Each row was made from one path, in order. Every step used is in the known rows, and no mark comes twice. Write each row's path.
Known rows:
S, U, L: [ 12  15  23  -4 -15  37 -21 -33  49  20  26 -42  39 -44  57 -52  19 -19
  11]
A, S: [ 12   3   7  16  19 -21 -29   4  -9 -57  22  40 -17 -20  33 -22 -26  10
  10]
A, Z: [-22  -2  45  22  36 -16 -16  15 -15  -9 -36 -19   4   3 -12  46 -11  28
   3]
S, A: [-19  12  19  21  -8  47  18 -13 -40   1  32 -28   5 -13  26 -31 -22  27
  -5]
L, A, Z: [-18   5  19  10  29 -10 -13  16  14 -17 -33 -17   5  -4 -21  49 -36  23
  20]
X, Z, U: [  1 -18  56  14  20   1  -9  35  52  15 -35  26 -17  -7  -8 -38  25 -14
  -4]
X, Z, U, C, A: [-38  19  12 -15  41   5 -31  -8  48  -6  14   4  -3 -14  32 -25 -27 -30
   0]
S, U, L, X, Z: [ -2   0  21 -24   0 -27 -26  -8  82  -5  -6   5   5   5   3  -3  -1  -7
  16]
S, U, C: [ 12  11  13 -16  -4  23 -20 -10  19  12  38 -35   1 -27  73 -34   7 -20
  15]
X, L, A: [-20   6 -19  -3 -18   9  -7  40  63  15   9   9  22 -30   2  -5 -25  15
   2]
C, A, Z, U, L: [-24  -4  50  47  28  43 -39  -7  45   3 -16 -36  30 -40  42 -29  -4 -31
   6]
U, L: [ -1   1   5  28   3  36 -24 -22  30  15  16 -21  43 -14  56 -21   9 -26
   3]
U, C: [ -1  -3  -7  15  14  23 -23   0   0   7  28 -14   7   3  72  -4  -4 -28
   6]
S, U, L, X: [  1  -5  -5  -6 -41  11 -29 -36  56 -41   8 -63  -5 -44  15  -9 -38 -30
  42]
L, X: [ -7 -16 -22  -3 -31 -15 -15 -13  22 -55 -10 -34 -31 -13 -25  27 -52 -17
  34]
X, C: [-21 -28  22   9  23   3 -27  60   7  30   5  15  -4  22  44  -4  18 -20
  -9]
L, A, C: [-10   4  -7 -45  20 -10 -25  22  37  -6 -32   7  -1 -12  -2  27 -81 -19
  16]
Z, U, L, X, S, A: [-34 -15  29  37   8  61 -16  11  15 -24  25 -34  -8 -17  67 -62 -27   3
  -5]
Z, U: [  2 -20  39  27   0  25  -5  23  22  -2 -27  -9 -23 -32  -3 -41   8 -24
   5]

Write each row's path:
[-22 -29  -6   8  22   7 -47  22  67 -34   4  -3  -7   9  59 -25 -11 -23
  -3] -> U, L, X, S
[-15  22  -4   0  40 -18 -49 -13   7 -67  44  34 -13 -27  58 -26 -54  -6
  11] -> U, C, A, S
[  5   0 -15  17 -10  46 -14  -2  74  -1   1 -15  21 -37  25 -32 -26 -36
  29] -> Z, U, L, A
[-34  -8  14  17   7  40  -7  10  -3 -29  29 -24 -15  -2  49 -41 -33  20
  -8] -> L, X, S, A
[-38  18   4  -9  31  17 -29 -14  34 -14  18 -13  -5 -26  34 -26 -35 -34
   5] -> Z, U, C, A
[-17  10  10   2  40 -27 -57  -4  37 -78  27  37 -29 -31  46 -29 -59 -16
  20] -> L, X, Z, U, C, A, S
[  0 -14  32  47   2  54 -26  -6  45  14  -2 -26  27 -36  53 -50  14 -43
   6] -> Z, U, L
[-11 -18  43  46  32  33 -34  24   8   1  -8 -29  -8 -18  63  -9  -3 -31
  12] -> A, Z, U, C
[-28   5  33 -18  22  17 -15  11 -21   2 -12 -15   2 -13  26   3 -71   5
  -4] -> S, A, C
[-48  19  37  -1  52 -24 -25  -4   1 -22 -28 -18   5  -5 -22  44 -37  26
   1] -> C, A, Z
[-21 -32  18   5  -5  11 -48  35  46   2  11 -29  -8  -8  55 -11  -8 -41
  20] -> S, U, L, X, C
[ -1  21  27 -48  -4 -24 -36  -8  42 -51  33  -8 -32 -59  25 -53 -32   4
  26] -> L, X, C, A, S, U
[ 20  16   3 -14   2  15 -32  -7  29 -21  50 -14  -7 -40  85 -44 -19 -18
  28] -> L, A, S, U, C
[ -9 -14  30  40  28  36 -33  24  22  -2  -7 -28  -8 -22  59  -8 -16 -33
  19] -> L, A, Z, U, C
[-39 -17  72  30  44  10 -30  42  24  -7 -44 -16 -22 -28  -4 -12 -12 -12
   3] -> X, C, A, Z, U
[-23 -15  79  53  22  37  -7  27  -8  -8 -37 -36 -19 -36   2 -24 -11   9
   4] -> S, A, Z, U
[-29  38  -2 -44  19   5 -26 -33  36 -10  38 -23   2 -32  37 -27 -31 -18
   8] -> S, U, C, A
[ 18  13  16  -9   5  13 -34  -8  14 -17  49 -15  -8 -37  89 -45  -6 -16
  20] -> A, S, U, C
[-50  10   5 -35  15  -4 -45  -2  58 -17  20 -23  -4 -22  24 -15 -41 -31
  13] -> S, U, L, X, C, A
[-12  12  31   9  22   8 -23   0  38  -7 -21 -37  24 -26   7  23 -27  14
  25] -> S, U, L, A, Z
[ -1 -12  44  38  17  37 -30   2  65  26  -8  -2  31 -19  50 -49  27 -37
  -1] -> X, Z, U, L
